Each row was made from one small tree. The marks that hang from a mark follow it in brackets, in the order of their numbers. Every link used is in the known rows. Write each row's tree.
Known rows:
k429{k750 k778}: [-1.18 -0.06  0.27  0.41  0.54 -2.27 -0.73  0.86 -0.25  0.79  0.08 -1.35
 -0.51  2.58 -1.94  0.10 -0.57 -0.44  1.03  1.59 -0.26 -1.55  0.18  0.11
 -0.52  0.34 -0.92  0.29 -0.37  0.35]
k479{k429{k778}}: [-0.44 -1.61 -1.07  0.55 -0.93 -2.64  0.22  1.25  1.84 -0.31  0.87 -1.14
 -1.39  2.06 -1.32  1.72 -0.78 -0.82 -1.52 -0.97  1.13 -1.45  0.28 -0.08
  0.89  0.92 -0.46  1.27 -1.94  1.20]
k429{k385 k479 k750{k465 k682} k778}: [-0.91  1.83 -0.63  2.36 -0.19 -3.09  1.14 -0.02  0.21 -0.60 -3.19 -1.11
  1.12 -2.11 -3.23  0.40 -1.03 -1.50  0.38  1.65 -1.74 -1.30  0.77  0.46
 -1.05  0.24 -0.99 -0.03 -3.95  0.65]
k750{k429{k778} k465 k682}: [-1.29  0.48  0.51  1.94  0.21 -2.59  0.11  2.27  0.34 -5.15 -0.86 -0.97
 -0.24  1.28 -1.30  1.59  0.06 -0.72 -1.74  0.22  0.18 -2.17 -0.45  0.62
 -0.66  0.49 -1.13 -1.25 -1.30  0.81]
k465{k750{k682{k479{k429{k385}} k778}}}: [-0.04  1.41 -1.63  1.64 -1.57 -2.50  0.75  1.20  2.24  6.07 -1.15  0.47
  4.55 -2.42  1.89  0.89  0.29  3.62 -3.78 -1.32 -0.26 -0.79  2.09  1.21
  1.81 -0.35 -1.13 -2.73 -3.26  1.33]
k750{k429{k479 k778}}: [-0.28 -2.23 -2.17  1.08 -0.30 -3.29  0.99  1.71  1.07 -3.04  0.17 -0.39
 -0.91  1.22 -2.36 -1.14 -0.45 -2.96 -1.78  0.98 -0.36 -2.68  0.87  0.07
  0.06  1.62 -0.77 -0.07 -1.14  1.26]
k429{k385 k479{k682{k778}}}: [ 1.18 -2.62 -4.14  1.50 -3.46 -3.04  0.87  1.16  0.79  0.67 -2.72  0.42
 -1.01 -3.24 -1.48 -3.84 -0.59  0.44 -0.04  1.80 -4.40 -1.99  1.20 -0.01
  0.35  0.04 -0.89 -0.56 -3.80  2.99]
k429{k385 k479{k682{k778}} k750{k465}}: [-0.56 -0.03 -1.92  2.20 -2.50 -2.63  1.55  1.29  0.28  1.57 -3.36 -0.25
 -1.24 -3.71 -2.12 -4.80 -0.55  0.60  3.03  1.71 -4.52 -2.46  0.89 -1.19
 -0.52 -0.16 -1.02 -0.55 -2.56  1.90]
k385{k429{k750 k778}}: [-0.63 -0.82  0.01  0.54  0.34 -3.20 -1.36 -0.22  0.63  0.84 -0.39 -1.63
 -0.34  2.97 -1.77  1.63 -2.08 -0.53  0.16  1.14 -0.22 -1.62  1.09  0.11
  0.96  0.82 -0.98 -0.21 -2.17  0.63]
k429{k385 k479 k778}: [ 0.40 -1.93 -2.36  1.11 -1.14 -3.62  1.01  0.64  0.84  0.59 -2.20 -0.58
 -0.80 -1.43 -2.54  0.15 -1.45 -2.26 -2.09  1.29 -1.37 -1.65  0.92  0.10
 -0.43  0.68 -0.56  0.66 -4.55  1.59]
k750{k465 k682{k479}}: [-1.15  1.72 -1.49  2.05 -0.30 -2.00  0.09  1.61 -0.48  0.23 -1.54 -0.49
  1.81 -2.11  0.72  1.25 -0.61  2.78  0.20  0.42  0.79  0.58  1.26 -0.20
 -1.30  0.23 -1.42 -0.25 -1.54  0.48]
k385{k429{k479 k750 k778}}: [-0.32 -0.87 -1.75  0.92  0.17 -3.70 -0.20 -0.41  0.81 -0.05 -0.52 -1.61
  0.12  1.79 -2.81  0.45 -2.59 -2.45  0.36  1.34 -1.01 -1.40  2.38  0.02
  0.81  1.09 -0.81  0.98 -2.82  0.85]
k385{k429{k479 k750{k465 k682} k778}}: [-0.82  1.65 -1.19  2.47  0.54 -3.46  0.52  0.00  0.44 -3.36 -1.50 -1.69
  1.35 -0.15 -2.87  1.60 -2.80 -2.03  0.51  1.11 -1.36 -0.79  2.17  0.50
 -0.21  1.00 -1.15  0.74 -3.29  0.41]
k682{k479{k429{k385}} k778}: [-0.13 -2.43 -2.21  0.34 -2.63 -2.83  0.43  1.46  2.40  5.79 -1.13  0.50
 -0.16 -3.11  1.52 -1.75  0.59  2.99 -1.64 -0.53 -0.37 -1.11  1.65 -0.78
  1.58  0.15 -0.57 -2.65 -2.82  1.88]
k465{k750}: [-0.37  1.77  1.08  1.25  0.36 -1.74 -0.19  0.79 -0.86  2.85 -0.16 -0.03
  1.53  1.01 -0.69  1.10 -1.15  1.10 -1.07 -0.66  0.70 -0.90  0.57  1.01
 -0.80 -0.47 -1.42  1.69 -1.38  0.39]
k429{k479 k750{k682{k778}}}: [-0.10  1.09 -2.51  1.67 -0.22 -2.93 -0.02  0.80 -0.21  1.51 -0.70 -0.26
  3.58 -1.57 -2.09 -3.85 -0.22  0.46  1.06  1.95 -3.53 -1.31  1.82  1.01
 -0.05  0.46 -1.40 -0.80 -0.31  0.64]
k750{k429{k385} k465}: [-1.16 -1.20  1.79  1.04 -1.30 -2.19  0.33  1.06  0.19  0.71 -2.54  0.63
 -2.43 -2.10 -1.14 -1.99  0.26  0.47 -0.85 -0.49  0.63 -3.16 -0.53 -0.27
 -0.81  0.24 -1.10 -0.98 -2.10  1.10]
k479{k429{k385} k682{k778}}: [ 0.27 -2.54 -2.17  0.76 -3.66 -2.74  0.80  1.35  2.56  1.90 -1.70  0.22
 -0.75 -1.66 -0.08 -2.53  0.22  1.95 -0.82 -0.06 -2.67 -1.94  0.14  0.13
  2.28  0.22 -0.71 -0.98 -2.87  2.85]
k429{k385 k750{k682{k479}} k778}: [-0.75  0.42 -1.41  1.15 -0.33 -2.96 -0.38  0.23  0.56  3.12 -2.07 -0.86
  3.18 -0.02 -0.15  1.65 -0.19  1.75 -1.30  2.18  0.19 -0.26  1.66  0.71
 -0.03  0.10 -1.09 -1.90 -2.38  0.98]
k465{k750{k429{k385} k682{k479 k778}}}: [-0.12  0.89 -0.98  1.57 -1.30 -2.42  0.58  1.68  0.67  3.98 -1.53  1.08
  4.25 -2.87  2.01 -0.67  0.89  3.14 -4.22  0.04 -0.55 -2.26  1.88  1.51
  0.82 -0.70 -1.65 -4.47 -1.94  1.59]

Which tree is each row?
[-1.17 -0.34 -0.59  1.84 -0.84 -3.27  0.90  1.97  0.88 -1.49 -2.58 -0.31
  0.20 -1.53  0.39  1.90  0.27  0.90 -2.77  0.76  1.17 -1.74  1.01 -0.14
 -0.62  0.51 -1.06 -2.89 -3.29  1.33]	k750{k429{k385 k778} k465 k682{k479}}
[-0.08 -0.39 -3.68  1.13 -1.27 -2.67 -0.02  2.08  1.93  2.40  0.53 -0.04
  2.59 -1.15  1.48 -0.66  0.36  2.79 -1.59 -0.39 -0.21 -0.09  2.06  0.31
  1.53  0.66 -1.07 -2.65 -0.97  1.43]	k750{k682{k479{k429} k778}}
[-0.77 -1.11  0.29 -0.01 -0.76 -2.89  0.36 -0.16  2.22  4.28 -1.10 -0.74
 -1.10  1.99 -1.86 -0.04 -0.21 -0.45 -0.85 -0.12  0.66 -2.17  0.12  0.24
  1.55  0.60 -0.53  0.56 -2.14  1.05]	k479{k429{k385 k750 k778}}
[ 0.02  0.84 -1.46  1.53 -0.18 -3.39  0.58 -0.45  0.53  1.39 -2.46 -0.86
  2.35 -0.77 -2.79 -0.29 -0.83 -1.42 -1.47  2.27 -1.62 -1.04  0.92  1.43
  0.05  0.65 -0.91  0.01 -3.06  1.01]	k429{k385 k479 k750{k682} k778}
[-1.47  1.95  1.56  1.53 -0.59 -2.08  0.31 -0.41  1.55  3.51 -2.18 -0.07
  1.56 -1.57 -1.36 -0.72  0.21  1.20  0.19 -0.66  0.89 -1.15  0.04  0.95
  0.59  0.12 -1.12  1.21 -1.68  0.75]	k479{k429{k385 k750{k465 k682}}}
[ 0.27  0.78 -2.08  1.53 -1.12 -3.08  0.09  0.07  0.39  3.95 -2.41  0.42
  3.01 -3.52 -1.87 -4.01 -0.12  0.62 -0.43  1.95 -3.90 -1.62  1.63  1.32
  0.04 -0.09 -1.33 -1.19 -2.31  1.14]	k429{k385 k479 k750{k682{k778}}}
[-1.24 -0.72  0.30  1.56 -2.81 -2.14  1.14  1.18  1.87  2.58 -2.06 -0.45
 -1.99 -1.66 -0.88 -3.50  0.31  2.01  2.39 -0.28 -2.56 -2.42  0.19 -1.08
  1.55 -0.02 -0.86 -0.75 -1.97  2.09]	k479{k429{k385 k750{k465}} k682{k778}}
[-2.31 -0.02  0.12  1.26 -1.15 -3.42  1.32  1.01  2.39  3.88 -1.45 -1.22
 -2.14 -0.72 -0.28  1.27 -0.39  1.05  0.27 -0.45  1.36 -1.12  1.44 -1.89
  0.42  0.66 -0.59 -0.09 -2.57  0.81]	k682{k479{k429{k385 k750{k465} k778}}}
[-0.84 -0.71 -0.81 -0.04 -1.33 -3.17  0.37 -0.28  2.20  7.63 -0.66  0.21
  0.60 -0.73  0.46 -1.64  0.36  2.71 -0.24 -0.14  2.28 -0.44  1.30 -0.41
  1.48  0.78 -0.91 -0.55 -0.78  1.28]	k682{k479{k429{k385 k750}}}
[-0.60 -1.64 -2.56  2.32 -2.78 -2.61  1.95  3.05  0.59 -4.46 -0.99 -0.15
 -1.83 -2.11 -1.45 -4.73  0.04 -0.56  1.86  0.72 -3.13 -3.19  0.74 -1.10
 -0.43  1.00 -1.14 -0.96 -0.43  2.17]	k750{k429{k479{k682{k778}}} k465}
[ 0.24 -0.72 -3.17  1.33 -1.09 -2.88  0.14  2.02  0.76 -1.82 -0.50  0.62
  2.94 -1.59 -1.19 -3.80  0.56 -0.79 -1.76  0.85 -2.34 -2.39  1.52  1.28
  0.26  0.80 -1.36 -2.35 -0.50  1.30]	k750{k429{k479} k682{k778}}
[ 0.43 -0.83 -1.86  1.26 -0.84 -3.05  0.57  0.05  1.24  0.53 -2.33  1.17
  2.75 -2.20 -1.81 -2.47  0.26 -1.23 -3.02  0.90 -0.44 -2.10  0.58  2.25
  0.36  0.72 -1.38 -0.88 -2.51  1.85]	k750{k429{k385 k479} k682}
[-1.56  1.45 -0.68  1.81  0.46 -2.87 -0.28  0.61  0.39 -1.09 -1.37 -2.08
  1.59  0.77  0.01  3.57 -2.05  1.32  0.37  1.14  0.73 -0.07  2.53 -0.59
 -0.02  0.88 -1.24 -1.11 -2.43  0.20]	k385{k429{k750{k465 k682{k479}} k778}}
[ 0.89 -1.97 -4.55  1.50 -2.60 -2.62  0.72  2.18  0.36 -1.13 -0.84 -0.44
 -0.19 -1.21 -1.18 -3.56 -0.74  0.09  1.29  1.67 -4.14 -1.66  1.28 -0.16
  0.11  0.55 -1.02 -0.34 -1.57  2.42]	k429{k479{k682{k778}}}
[-0.77  0.93 -1.00  0.97 -0.46 -2.09 -0.46  1.00  1.60  2.90  0.65 -0.13
  3.18  0.20 -0.66 -2.45  0.82  1.75  0.06 -0.02 -1.56 -1.41  0.98  1.30
  1.76  0.42 -1.26 -1.41  0.68  0.71]	k479{k429{k750{k682{k778}}}}
[ 0.41 -1.47 -2.30  1.42 -1.00 -3.71  1.15  0.70  1.56 -2.36 -2.25 -0.05
  1.96 -0.98 -2.24 -0.33  0.10 -2.43 -4.03  1.25 -0.52 -2.75  0.58  1.82
  0.28  0.85 -0.88 -1.15 -3.55  1.84]	k750{k429{k385 k479 k778} k682}
[-0.65  0.43 -1.69  2.03 -2.07 -2.57  1.09  1.68  1.95  3.07 -2.35  0.33
  0.73 -4.67  1.57 -0.39  0.35  2.96 -1.48 -0.90 -0.58 -0.74  1.66 -0.45
  0.81  0.02 -0.96 -2.19 -3.79  1.34]	k750{k465 k682{k479{k429{k385}} k778}}
[-1.88  0.43  1.62  1.29 -0.27 -2.41  0.72  0.58 -0.35  2.22 -2.59 -1.35
 -2.17 -1.08 -2.21  0.43 -0.80 -0.11  1.26  0.96 -0.08 -2.04  0.06 -0.99
 -1.09 -0.31 -0.83 -0.04 -3.10  0.43]	k429{k385 k750{k465} k778}
[-0.44  0.49 -1.62  0.81 -1.24 -2.25 -0.63  0.54  0.40  6.18 -2.35  0.34
  3.82 -2.76  0.86 -2.32  0.73  3.84 -0.11  1.92 -2.04 -0.77  2.18  0.54
  0.33 -0.30 -1.34 -3.43 -1.54  1.38]	k429{k385 k750{k682{k479 k778}}}
[-1.34  1.13 -2.14  2.02 -0.43 -3.15  0.82  1.99  1.79 -1.97 -0.26 -1.34
  0.65  0.12  0.18  3.75 -0.64  0.83 -1.50 -0.75  1.86  0.06  1.52 -0.62
  0.32  1.13 -0.69 -0.30 -2.40  0.81]	k750{k465 k682{k479{k429{k778}}}}
[-0.09 -0.48 -0.79  0.47 -0.61 -2.95  0.19 -0.98  0.24  5.34 -2.17  0.46
  0.85 -2.20 -2.61 -3.30 -0.76 -0.37  0.72  1.70 -0.70 -1.42  1.02  0.28
 -0.64  0.49 -0.95  1.52 -1.93  1.16]	k429{k385 k479 k750}
[-1.25  1.66 -0.29  1.78 -0.78 -2.44  0.24  1.42 -0.11  5.01 -3.05 -0.06
  1.95 -4.19  0.75 -2.00  0.25  3.77  0.98  1.20 -1.84 -1.03  1.82 -0.56
 -0.60 -0.82 -1.36 -3.53 -2.24  0.73]	k429{k385 k750{k465 k682{k479 k778}}}
[ 0.04  2.60 -0.27  2.01 -0.11 -1.33 -0.51  1.59 -0.83  1.77 -0.58 -0.04
  4.61 -0.23  0.05  0.67 -0.46  2.09 -1.86 -0.28 -2.08 -1.44  0.99  2.18
 -0.37 -1.01 -1.61 -1.36 -1.86  0.65]	k465{k750{k682{k778}}}
[-1.63  2.56  1.06  1.48  0.33 -2.02  0.16  0.56  1.03  1.52  0.05 -0.68
  1.70 -0.12 -1.46 -0.60 -0.11  1.15  1.29 -0.95  1.19 -0.67  0.21  0.73
  0.44  0.60 -1.29  2.06  0.24  0.21]	k479{k429{k750{k465 k682}}}
[-0.61  1.41 -0.58  2.25 -0.63 -1.69 -0.10  2.53 -0.75 -1.10 -1.65 -0.24
  0.83 -2.72 -0.44 -0.82 -0.18  1.81  0.65  0.35 -2.52 -1.29  0.47  0.22
 -1.31 -0.22 -1.36 -1.33 -2.11  0.54]	k750{k465 k682{k778}}
[-0.07 -2.28 -2.23  2.12 -3.46 -2.80  2.22  2.39  0.96 -2.70 -2.91  0.47
 -1.92 -3.99 -1.50 -4.91  0.06 -0.04  0.38  1.06 -3.85 -3.53  0.71 -1.00
 -0.15  0.24 -1.08 -1.68 -2.90  2.61]	k750{k429{k385 k479{k682{k778}}} k465}
[-0.78  1.39  0.56  1.73  0.68 -2.36  0.20  1.58  0.20 -2.12  0.29 -0.66
  3.73  3.12 -0.85  2.93 -0.03 -0.68 -3.91 -0.27  0.77 -2.40  0.32  2.24
  0.11  0.18 -1.49 -1.25 -1.02  0.79]	k465{k750{k429{k778} k682}}
[-1.27  1.70  1.52  1.82  0.02 -2.55  0.27  0.32 -0.30  0.75 -3.06 -1.17
  0.59 -1.08 -1.84  1.52 -0.55 -0.05 -0.06  1.27 -0.52 -1.62 -0.02  0.42
 -1.00 -0.14 -1.04 -0.18 -3.30  0.46]	k429{k385 k750{k465 k682} k778}
[-0.66  1.59 -0.72  2.33 -0.78 -2.88  0.91  0.56 -0.29  2.38 -3.29  0.05
  1.74 -5.12 -2.12 -3.32 -0.27  0.45  1.28  1.32 -3.73 -1.88  1.27  0.28
 -0.91 -0.45 -1.28 -0.89 -3.02  0.61]	k429{k385 k479 k750{k465 k682{k778}}}
[ 0.28 -0.11 -2.77  1.32 -0.38 -3.06  0.24  0.78  0.77 -2.02 -0.25  0.65
  2.99 -0.36 -1.84 -2.40  0.00 -1.11 -1.94  0.49  0.41 -1.66  0.52  1.79
  0.31  1.39 -1.35 -0.50 -0.47  1.29]	k750{k429{k479} k682}
[-0.28  0.63 -0.11  1.60 -0.08 -2.30  0.82  1.00  0.39  1.08  0.24  0.32
  1.92  0.94 -1.77 -1.60 -0.53 -1.11 -1.84 -0.67  0.70 -2.35  1.18  1.22
 -0.30  0.65 -1.31  1.16 -0.23  0.76]	k465{k750{k429{k479}}}
[-1.54 -1.84  1.20  1.20 -0.88 -2.45  1.19  1.63  0.54 -1.42 -2.68 -0.58
 -2.94 -1.20 -1.51  0.42  0.06 -1.05 -1.49 -0.06  0.45 -3.51 -0.58 -0.75
 -0.66  0.31 -0.88 -1.48 -3.31  1.15]	k750{k429{k385 k778} k465}
[ 0.02  2.74 -2.10  2.11 -0.35 -2.02 -0.15  2.12 -0.50  2.38 -0.33  0.01
  5.34 -1.21  1.91  1.06 -0.27  3.79 -1.82 -0.04 -1.30 -0.44  2.51  1.04
 -0.08 -0.42 -1.55 -2.16 -1.30  0.72]	k465{k750{k682{k479 k778}}}
[-0.69  1.32 -2.15  1.18 -0.46 -2.45 -0.83  1.55 -0.07  4.04 -0.35 -0.30
  4.20 -0.84  0.78 -1.94  0.45  3.47  0.81  1.73 -1.68 -0.50  2.14  0.36
  0.13  0.25 -1.48 -3.08  0.47  0.76]	k429{k750{k682{k479 k778}}}
